Each row comes from the steps of one walk. Every step used is in the known rows, and no mark comes twice. Write the walk behind each row, first mark first.
Known rows:
S > X > G > F: 1.229,1.666,-3.120,3.315,-0.964,-0.034,-0.069,-1.660,-0.123,1.163,-1.494,-3.183,2.509,0.080,-3.527,2.147,-1.434,2.010,-2.645,0.921,0.575,-0.740,-0.852,2.559,-0.228,-1.852,-0.703,1.421,0.073,1.755,-3.242,1.551,3.171
T > G > F: 1.219,1.705,-2.604,0.647,0.944,0.075,1.673,2.177,1.315,-2.236,-3.095,-1.962,-1.912,-1.072,-1.018,2.723,1.269,0.062,-1.852,0.563,1.318,-0.383,1.509,0.846,1.754,1.299,3.988,3.210,2.027,-0.154,-1.990,0.669,4.952
X > S > T: 0.638,5.029,-3.276,0.972,-0.183,-0.583,1.586,-0.803,-0.008,-0.555,-1.288,-4.532,-0.430,2.103,0.430,0.196,-0.950,-0.716,-1.230,0.820,-0.207,1.628,1.900,2.584,-0.388,0.661,2.378,-0.562,-1.849,1.196,1.249,0.102,0.991
K > Z: 4.523,2.899,-1.222,2.193,1.511,-0.595,1.567,-1.202,-0.499,0.119,-0.508,-3.231,-2.142,3.551,1.911,0.800,-2.219,1.985,-2.420,-2.095,2.296,-0.532,0.952,1.877,1.254,3.132,1.659,3.265,0.289,0.866,-1.586,-1.517,0.903
G > F > X: 1.509,1.540,-1.167,1.699,-2.153,-0.978,0.685,-1.136,-3.944,0.299,0.015,-2.715,2.396,-0.696,-0.835,0.285,0.789,1.498,-2.767,1.620,0.739,-1.297,0.489,0.445,1.818,1.175,2.088,0.881,0.914,1.728,-1.753,-0.896,0.957
U > S > T > G > F: -0.221,3.116,-2.910,-1.541,1.546,-1.985,1.393,3.182,1.986,-2.056,-4.197,-2.605,-1.693,0.979,-1.812,1.414,0.283,-0.776,-0.336,0.970,-1.163,0.884,2.018,2.070,1.009,3.794,2.187,-0.861,0.843,2.592,0.294,-0.306,3.537
X > F > Z: 2.516,2.499,-1.854,1.690,-0.856,1.365,3.534,-2.203,-1.564,0.792,-1.239,-3.266,-3.238,1.244,2.277,3.295,-0.273,3.550,0.332,-0.055,0.201,-0.473,0.498,2.008,4.288,0.536,3.735,3.722,0.389,2.446,2.595,-0.739,-0.303
Z > X > S > U > G: 1.145,2.106,-4.825,2.211,0.965,1.161,-0.987,-0.697,1.671,1.893,2.299,0.442,-1.197,4.431,-0.976,2.900,2.385,1.117,0.883,-2.065,0.156,-4.845,2.498,4.691,0.104,-0.177,2.639,-3.173,-3.238,-2.690,0.151,-1.091,-2.689
K > Z > X > G: 3.103,1.957,0.888,5.376,0.818,0.162,0.678,-0.769,-0.517,1.556,1.496,0.843,-1.954,3.517,-1.524,3.723,-1.393,5.624,0.113,-2.737,2.015,-1.995,1.345,3.837,-0.441,0.711,0.342,1.272,-0.901,1.559,-5.934,-0.520,-0.668
S > T > G > F > X: -0.980,2.485,-0.594,-1.198,0.330,-1.150,1.435,0.746,-2.360,-2.876,-0.792,-2.199,0.081,-2.225,-1.755,0.189,-0.498,0.490,0.719,2.692,-1.313,-1.234,1.864,-1.563,0.475,2.666,3.086,0.974,0.514,4.123,-0.428,-1.548,1.317
T > G > F > X > S > U: 0.911,2.807,-0.433,1.569,0.380,-1.246,0.269,-1.540,-0.440,0.740,2.279,-3.006,0.848,0.586,-3.896,1.975,4.019,-1.062,-0.070,0.201,0.216,-3.175,3.623,-0.504,0.681,0.640,2.273,0.246,-1.958,-2.512,0.542,-1.069,0.098
T > G > F > Z > X > S: -0.231,1.249,1.256,1.621,0.548,-0.036,2.871,3.354,1.854,-0.740,0.844,-2.248,-1.300,-1.026,-0.650,5.661,1.436,2.719,0.257,0.397,0.680,-0.390,2.572,0.563,1.599,1.673,1.140,1.098,-1.866,0.715,-1.707,0.544,-1.184
G > F > X > S > T: -0.572,2.926,-0.537,0.966,-1.295,-3.124,0.591,-2.320,-2.895,0.837,0.388,-4.974,3.699,-0.299,-2.336,-1.080,-0.018,0.586,-1.500,2.910,-0.891,0.641,1.757,0.429,1.168,1.391,0.246,-2.825,-2.669,2.856,0.760,-0.114,-0.537
F > Z: 2.335,3.377,-1.697,0.508,-0.769,1.053,3.903,0.578,-1.472,-0.860,-1.733,-3.064,-3.053,1.941,3.969,1.828,-1.657,2.130,-1.694,0.059,-0.062,0.071,-0.067,0.791,1.921,-0.026,3.856,4.622,0.807,1.570,0.910,-1.740,-0.351
T > G: 1.500,2.891,-3.254,1.234,1.370,2.276,1.900,2.901,1.696,-3.131,-1.607,-0.529,-4.838,1.615,0.954,2.904,1.672,0.148,-0.381,-0.690,1.778,-0.549,1.815,2.018,-0.218,0.810,5.832,4.547,2.684,-0.581,-1.133,-0.828,3.784
K > Z > X > S > T > G > F: -0.224,2.253,1.588,1.540,3.590,-2.715,1.739,0.468,1.259,-0.526,1.280,-2.732,0.131,-0.086,-2.704,3.337,-1.710,2.302,1.271,-0.736,0.749,-0.024,4.143,0.651,1.199,5.724,-1.656,-2.126,-3.062,2.739,-2.206,0.257,-0.296
G > F > Z > X > S: 0.911,1.701,0.800,2.109,-1.158,-1.476,2.599,0.715,-0.257,1.629,0.323,-4.017,1.609,-0.182,-0.014,4.546,0.448,3.261,-1.612,0.706,0.741,-0.323,0.571,0.994,2.600,0.260,-0.752,-0.948,-2.661,1.025,-1.559,0.564,-2.289
S > U > G > F > X: 1.132,1.720,-3.378,-0.449,-0.998,-0.067,-1.705,-1.355,-2.126,1.674,0.125,-0.783,1.144,1.202,-1.879,-1.431,0.829,0.373,-0.463,0.851,-2.008,-4.746,1.172,0.583,1.874,0.776,2.860,-1.286,-1.305,0.436,1.898,-2.255,-0.635
K > Z > X: 3.743,1.509,-0.076,2.752,1.619,-0.352,1.707,-1.846,-1.416,0.445,1.933,0.027,-1.729,2.956,1.192,3.014,-2.281,3.250,-0.811,-2.516,2.938,-2.225,1.317,1.919,1.305,4.464,0.094,1.498,0.030,0.785,-3.810,-1.102,-1.613

Which walk is each row?
-0.898,3.844,-0.908,1.101,0.097,0.052,1.519,1.471,-1.224,-2.329,2.334,-2.555,-1.865,1.802,-1.296,1.108,1.462,0.483,1.655,0.741,-1.476,-0.208,3.422,0.447,-2.024,1.483,3.228,-0.063,-0.903,2.370,0.452,-1.641,0.207
F > X > S > T > G
1.553,2.986,-1.270,4.175,-2.167,1.756,-0.016,-0.044,-2.486,0.016,1.450,0.125,-0.603,2.930,-1.927,1.407,2.803,3.509,-1.133,-0.131,-0.321,-1.395,0.624,2.703,-1.334,-2.320,3.667,2.155,0.569,1.305,-3.450,-1.560,0.551
F > X > G
0.828,1.043,-2.691,-0.869,-0.663,0.215,0.913,3.652,1.033,0.386,-3.649,-2.997,-1.719,0.516,2.157,-0.427,-1.068,3.243,-1.800,1.093,-1.617,-0.541,-0.532,1.469,3.749,0.249,2.275,1.657,-0.274,3.106,2.176,-0.901,0.481
U > G > F > Z
1.162,1.713,-1.372,2.290,-1.370,-2.041,1.216,1.287,-0.546,2.610,-1.221,-3.449,0.922,3.244,-2.221,2.804,-1.502,2.955,-2.892,0.507,-1.212,-0.169,-0.985,2.967,1.013,-0.876,-2.366,0.596,-1.319,4.195,-1.209,-0.513,-0.211
U > S > X > G > F > Z
2.089,1.398,-0.079,1.033,-0.328,1.080,3.544,0.072,-1.416,-0.713,0.686,-0.659,-1.902,1.693,2.780,4.034,-1.900,3.235,-0.266,-0.330,0.364,-1.825,0.289,0.607,1.698,0.594,2.728,3.000,0.102,2.007,-1.354,-1.938,-2.793
F > Z > X
0.883,3.216,-2.674,-0.396,-0.179,-1.099,0.621,-0.083,1.725,2.854,-1.675,-4.325,-0.260,2.089,0.198,0.469,0.470,0.978,-0.808,0.052,-1.849,-2.470,0.893,1.631,2.878,-0.952,1.980,-0.741,-3.996,0.168,3.968,-1.104,-1.831
X > S > U > G > F > Z
0.948,1.793,-0.825,3.152,-2.190,-1.855,0.002,-1.666,-2.058,2.073,0.981,-4.256,3.153,-0.032,-1.866,0.306,3.002,1.349,-3.820,1.388,1.376,0.004,1.131,1.575,1.306,0.401,0.658,-1.065,-1.419,0.140,-1.650,0.518,0.310
G > F > X > S
-1.347,4.145,0.565,-1.348,0.955,-1.931,3.449,2.317,1.278,-1.371,-2.566,-6.000,-1.609,-0.647,-0.189,1.648,-1.496,0.781,0.435,1.650,-1.951,1.721,1.885,-0.469,1.524,1.774,1.745,1.299,-2.218,3.760,2.532,-0.253,0.376
X > S > T > G > F > Z
1.238,2.852,-1.432,3.489,-1.656,-0.275,0.630,-0.465,-2.852,0.807,3.081,-2.331,0.464,2.497,0.127,0.946,3.532,1.670,-2.345,-0.095,1.028,-0.247,1.640,2.165,-0.432,0.090,2.277,0.494,-0.337,-0.622,-0.965,-0.488,-0.702
F > X > S
1.795,3.855,-5.454,1.359,0.668,1.430,-1.150,-0.294,2.136,1.736,-0.175,-2.151,-2.442,4.593,0.290,0.456,2.627,-0.129,-0.215,-1.448,-0.384,-3.128,2.314,4.844,0.405,-0.912,3.763,-1.013,-2.426,-2.916,2.623,-0.632,-0.116
X > S > U > G
1.922,1.933,-4.818,4.051,-0.756,0.134,-0.224,0.989,0.133,1.545,0.326,-0.388,-0.937,5.735,-2.195,2.469,0.645,2.269,-2.216,-1.337,0.127,-0.693,-0.412,5.906,-1.411,-1.488,-0.258,-0.355,0.634,1.037,-3.421,-0.421,1.324
U > S > X > G
0.798,2.179,0.479,3.482,-1.128,1.879,2.541,1.812,-0.668,0.505,0.906,0.795,-2.571,2.436,0.230,4.913,-0.370,5.207,0.453,-0.444,-0.856,-1.491,0.110,2.669,0.379,-2.306,2.091,2.509,-0.568,2.334,-3.573,-1.305,-2.049
F > Z > X > G
1.330,1.490,-1.835,-1.617,-0.116,0.013,1.125,0.171,0.187,1.458,-0.293,-0.540,-0.481,0.970,0.963,2.074,-2.125,2.473,0.918,0.177,-2.363,-4.675,0.737,0.477,3.880,1.179,1.521,-0.235,-2.723,1.189,1.835,-2.403,-3.228
S > U > G > F > Z > X
-2.084,1.411,-0.891,-0.317,-0.080,-0.814,1.290,2.653,0.738,0.578,-0.685,-2.772,0.733,0.109,0.451,1.538,-2.184,3.880,1.313,1.700,-3.182,-0.563,1.270,1.384,2.482,1.429,-0.879,-3.749,-4.304,4.740,1.879,0.124,-3.168
U > G > F > Z > X > S > T
1.254,3.054,-2.610,3.215,-1.360,0.084,-0.441,0.212,0.938,1.174,-3.826,-2.790,0.585,0.478,-2.809,1.032,0.735,2.549,-2.984,0.887,0.705,0.380,-0.068,3.357,0.613,-2.133,2.390,1.811,0.264,0.742,-2.580,1.103,3.534
X > G > F
3.312,5.304,-3.725,2.201,-0.107,-0.391,0.738,-3.821,0.331,1.333,0.564,-3.865,-0.849,3.718,0.208,1.302,1.395,-2.023,-1.744,-1.549,1.230,-1.905,2.171,2.641,0.289,-0.556,3.714,0.616,-1.974,-3.522,1.134,-0.731,0.019
X > S > U
2.465,4.534,-2.234,2.824,-1.364,-1.002,0.480,-3.977,-2.892,2.040,3.676,-2.626,0.498,3.212,-0.561,0.891,3.126,-0.609,-1.206,-0.793,-0.066,-2.926,2.500,0.932,-0.070,-0.359,3.233,0.245,-2.407,-2.040,0.401,-2.070,-2.364
F > X > S > U
1.109,0.626,-0.035,0.297,-0.899,-1.177,3.391,0.041,-1.819,0.036,-0.859,-2.407,0.042,-1.118,1.443,3.776,-2.148,3.142,-1.368,1.105,0.398,-0.831,-0.066,0.038,3.800,1.590,0.335,1.512,-0.855,2.415,-1.698,-0.968,-1.714
G > F > Z > X
0.182,4.430,-3.137,-0.929,1.938,1.140,2.666,1.986,1.084,-3.963,-2.918,-1.764,-4.705,1.071,0.985,1.532,-1.481,-0.431,1.649,0.338,-1.280,-0.223,2.311,0.890,-0.853,1.852,5.276,3.034,1.520,2.216,0.101,-1.480,3.246
S > T > G
-0.548,0.453,-2.793,2.931,-1.952,-0.121,-2.325,2.051,-0.504,2.034,1.075,-1.823,1.561,0.680,-1.580,-0.624,3.868,3.128,-2.472,1.104,-0.304,-1.259,1.018,3.163,1.269,0.012,1.052,-3.511,-1.482,0.889,0.454,0.289,0.130
U > G > F > X > S
-1.143,3.964,-1.776,0.089,1.120,-1.256,1.511,1.271,1.803,-1.724,-2.645,-4.920,-0.746,-0.844,-2.260,1.000,0.546,-0.764,-0.137,1.536,-0.338,1.240,2.945,1.648,0.348,1.164,2.326,-0.402,-1.165,0.978,0.717,1.294,3.289
X > S > T > G > F
-1.327,3.500,0.936,-0.115,1.489,0.083,4.188,2.598,0.733,-2.483,1.395,-1.893,-3.603,1.141,0.716,4.497,-0.943,2.660,3.654,-0.212,-1.918,-0.237,2.982,0.149,-0.598,1.745,1.856,0.956,-2.463,3.186,0.046,-1.191,-2.481
F > Z > X > S > T > G
2.492,3.300,-5.861,-0.396,0.837,1.940,-0.752,-0.232,1.030,0.665,-1.431,-0.428,-3.257,3.846,0.906,-0.365,0.311,-0.510,0.040,-1.019,-0.724,-4.214,1.120,3.654,0.895,-0.384,5.514,0.982,-0.485,-1.274,2.339,-2.117,0.505
S > U > G
1.838,3.978,-0.969,1.876,-1.666,-2.507,0.175,-4.455,-2.661,3.039,1.703,-4.185,3.443,0.944,-2.835,0.411,2.354,-0.688,-2.543,0.940,0.198,-2.612,2.203,-0.095,1.468,0.326,1.288,-1.411,-3.013,-1.182,0.910,-0.884,-1.229
G > F > X > S > U
0.931,2.551,-2.241,0.945,0.290,0.954,1.021,0.040,0.738,1.593,2.847,-0.704,-2.378,4.475,1.205,3.104,0.437,2.727,2.077,-1.590,-1.841,-4.252,1.639,2.612,0.967,-0.416,2.287,-0.992,-3.755,-1.267,1.972,-2.291,-4.738
F > Z > X > S > U > G
-1.290,2.075,0.969,-2.177,1.327,-1.597,4.610,2.559,-0.441,-3.339,-1.880,-2.184,-1.823,-2.311,0.210,3.913,-3.059,2.417,2.315,1.796,-1.943,-1.100,1.902,-1.930,1.836,3.239,1.372,1.648,-0.844,5.230,-0.532,-1.566,-0.663
S > T > G > F > Z > X
0.781,0.658,-5.201,0.345,-0.504,1.017,-1.367,2.552,1.510,0.160,-3.700,-1.737,-0.537,0.359,-0.231,-0.329,0.575,1.918,-1.943,0.778,0.435,-1.285,-0.162,3.526,2.449,0.874,2.949,-0.192,0.604,1.145,0.847,0.404,3.041
U > G > F
0.814,1.200,-1.349,4.066,-1.197,0.205,-0.224,0.076,0.533,1.315,-1.363,0.117,1.456,-0.507,-3.750,3.721,1.191,3.915,-1.379,0.279,0.875,-1.706,0.611,3.573,0.938,-1.454,0.795,-0.372,-0.321,0.854,-4.881,1.090,1.460
Z > X > G > F
